Every row comes from one small tree of marks. Brackets hold a mark, then the marks that hang from it, in alphabetical order. Every link used is in the known rows. Which tree was each row made from?
Known rows
{B W}: [ 0.73  1.89  0.18  0.30 -1.22 -0.21 -0.69  0.00  0.98  1.13  0.10 -0.59
 -1.16  0.38  0.33 -0.73]
{W {B P}}: [-2.02  0.13 -0.81  2.26 -0.17 -1.46  0.81  0.01  0.46 -0.56 -0.69 -0.41
 -0.20  0.49 -1.02 -1.75]
{S Q {W B P}}: [ 2.94  3.21  1.21  0.64 -0.64 -1.84 -0.82 -0.39  0.43 -0.51  0.32 -1.96
 -1.85  1.39  1.38 -2.15]
{B {W P}}: [ 0.84  2.71  0.23  0.51 -0.20 -1.26 -1.21 -0.26  0.64  1.06 -0.02 -2.70
 -1.38  0.62  0.50 -1.00]
{Q {W B}}: [-2.10  0.23 -2.47  0.10  0.16 -1.13  0.66  0.38  1.04  0.73 -1.18 -0.51
  0.10  0.18 -0.96 -1.19]
{B {W {P F}}}: [ 1.48  3.22 -0.13  0.60 -1.18 -1.99 -1.22 -0.64  0.59  0.83  0.39 -2.89
 -1.37  0.51  0.24 -0.54]
{S {W B {P F} Q}}: [ 0.83  3.31 -1.44  0.35  0.88 -4.25 -0.40 -0.83  0.83 -0.39  0.10 -2.38
 -1.56  0.57  0.36 -1.82]
{P F {W B Q}}: [-0.72  1.76 -3.91 -0.48 -1.81 -3.54  1.87 -0.49  0.96 -0.95  1.36 -0.87
 -1.53  0.29 -1.95  0.05]
{S Q}: [ 1.05  0.38  1.12  0.00 -1.94  0.32  0.27  0.39  0.06  0.20  0.70 -0.65
 -0.75  1.16  0.96 -0.03]
{F {W {P B} Q}}: [-1.21  2.52 -2.21 -0.12  3.80 -1.52 -0.58  0.68  0.94  0.91 -0.60 -3.43
 -0.17  0.91 -0.60 -1.59]
{S {W Q}}: [ 1.24  1.65 -0.74 -0.69  0.23 -1.48 -0.22 -0.07  0.74 -0.06  0.15 -0.06
 -1.31  0.91  1.11 -1.13]
{Q {W B {P F}}}: [-1.37  1.58 -2.83  0.39  0.13 -2.91  0.15 -0.30  0.71  0.47 -0.83 -2.77
 -0.08  0.24 -1.06 -1.01]
{B P}: [-0.52 -0.59 -0.47  1.68 -1.61 -0.03  0.36  0.13 -0.32 -0.77 -0.37 -0.56
 -0.26  1.68 -0.21 -0.70]
{F W}: [ 0.07  1.56 -0.76  0.00  1.78  0.56 -0.77  0.57  0.88  0.49 -1.15 -0.22
  0.20  0.27 -0.21 -1.09]
{S {Q {W {B P}}}}: [-0.58  0.30 -0.78  0.61 -2.38 -0.47  0.86  0.74  0.69  0.41 -0.24 -1.16
 -0.71  1.82  0.23 -1.14]
{S W}: [ 2.81  1.64  0.37 -0.25 -0.45 -0.04 -0.98 -0.55  0.22 -0.62  0.03  0.81
 -0.79  0.55  0.83 -0.96]
{Q W}: [-0.96 -0.17 -2.13 -0.68 -0.53 -0.12  0.32  0.41  0.59  0.84 -0.84 -0.50
  0.13  0.65 -0.35 -0.41]
{F {P {B {W Q}}}}: [ 1.21 -0.42 -0.91  0.74 -0.16 -0.06 -0.22 -0.10  2.10  1.38  0.08 -1.13
  0.12  1.00 -0.57 -0.48]

Which tree is each row?
[ 0.10  0.11 -2.36  0.36  2.56 -0.18 -0.24  0.65  2.72  1.60 -1.06 -1.54
  0.60  1.26 -0.80 -1.26]
{F {P B} {W Q}}
[-0.18  3.13 -1.31  0.19 -0.50 -3.41 -0.50 -0.22  1.11  1.36  0.55 -3.79
 -1.86  0.88  0.51 -0.73]
{B {W {P F} Q}}
[ 2.03 -0.42 -0.38  0.96 -0.47  0.65 -0.56 -0.29  1.87  1.12  0.01 -0.75
  0.37  0.79 -0.73 -0.38]
{F {P {B W}}}
[ 0.46  0.84 -0.38 -0.35 -1.54 -0.55  0.15  0.53  0.25  0.70  0.05 -2.41
 -0.87  1.77  0.88 -0.51]
{S {Q {W P}}}
[ 1.12  2.02 -0.80  2.21 -4.28 -1.15 -0.33 -0.50  0.68 -0.04  0.31 -1.46
 -1.28  1.92 -0.31 -0.75]
{B {P F} W}
[-4.24  0.01 -2.42  1.59  0.76 -3.51  1.78  0.68  1.10  0.20 -0.51 -1.67
 -0.93  1.03 -0.65 -1.98]
{W {B P} Q}
[-1.20  1.81 -2.13 -0.16  0.96 -4.60  0.26 -0.33  0.20  0.31  0.60 -4.51
 -1.07  0.74  0.23  0.01]
{W {P F} Q}
[-2.53  2.70 -2.22  0.44  4.10 -3.00 -0.22  0.71  1.47  0.95 -1.43 -3.18
 -0.63  0.36 -0.32 -2.36]
{F {W B P Q}}
[-2.93  1.55 -2.47  1.06  2.34 -1.88  0.48  0.99  1.68  0.67 -1.55 -1.39
 -0.45  0.95 -0.62 -2.44]
{F {W {B P} Q}}
[-3.68  0.56 -2.79  1.73 -0.26 -4.19  1.78  0.23  1.12 -0.06 -0.13 -1.87
 -0.89  0.91 -0.93 -1.46]
{W {B {P F}} Q}
[-2.83  2.32 -2.60  0.90  1.84 -6.05  0.80 -0.34  0.84  0.29  0.18 -4.49
 -1.08  0.01 -0.63 -1.20]
{W B {P F} Q}
[ 0.40  2.57 -1.06  0.29  3.16 -0.04 -1.27  0.24  0.46  0.32 -0.75 -2.58
  0.36  0.53 -0.85 -1.45]
{F {W {P B}}}
[-1.36  1.24 -1.41  1.54 -2.16 -1.64  0.38  0.53  1.17  0.89 -0.18 -2.07
 -1.90  2.44  0.42 -1.61]
{B P {W Q}}
[-0.55  2.42 -0.98  1.54  0.91 -4.00 -0.20 -1.00  0.18 -0.51  0.03 -3.30
 -0.33 -0.53 -1.03 -0.96]
{W B {P F}}
[ 0.17  2.08 -2.09  0.00 -0.40 -1.98 -0.06 -0.20  0.91  0.19  0.08 -1.16
 -0.08  0.25 -0.60  0.07]
{P {F {W Q}}}
[-0.43  0.86 -1.90  1.68 -1.97 -1.40  0.30  0.01  0.37 -0.66 -0.33 -1.38
 -0.32  1.86 -0.62 -0.71]
{B {P {F {W Q}}}}
[ 4.07  2.82  1.55 -0.04 -1.34 -0.81 -1.23 -0.35 -0.05 -0.50  0.68 -1.93
 -1.80  1.93  2.03 -1.26]
{S Q {W P}}
[-0.21  0.40 -2.98  0.81 -3.37 -1.84  1.39 -0.21  0.07 -1.45  0.79 -1.20
 -1.30  2.18 -1.11 -0.09]
{B {P F {W Q}}}
[ 0.92  1.85 -2.80  0.00 -2.43 -2.09  1.14 -0.90  0.49 -1.54  1.21 -0.01
 -1.02 -0.16 -2.22  0.20]
{P F {W B}}
[-0.61  0.82 -2.44 -0.31  0.91 -0.77 -0.17  0.11  0.19  0.64 -0.45 -2.85
  0.29  0.99 -0.99 -0.73]
{Q {W {P B}}}
[ 1.14 -0.99 -1.43  0.35 -0.68 -0.48  0.54 -0.30  1.81 -0.03 -0.48  0.15
 -0.54  0.60 -0.76 -0.46]
{F {P {W B}}}
[ 1.09 -1.11 -2.46 -0.26 -0.10 -0.13  0.83  0.00  1.75  0.25  0.57 -0.77
 -0.28  1.29 -1.37 -0.05]
{F {P B {W Q}}}
[ 1.79  2.85  0.05  0.63  1.28 -2.15 -1.09 -0.83  0.33 -0.72 -0.35 -1.33
 -1.10  0.28  0.43 -2.07]
{S {W B P}}
[ 0.12  1.43 -0.84  0.26 -1.81 -1.69  0.37  0.22  0.52  0.49  0.07 -2.54
 -0.81  1.35  0.22 -0.79]
{S {Q {W B {P F}}}}
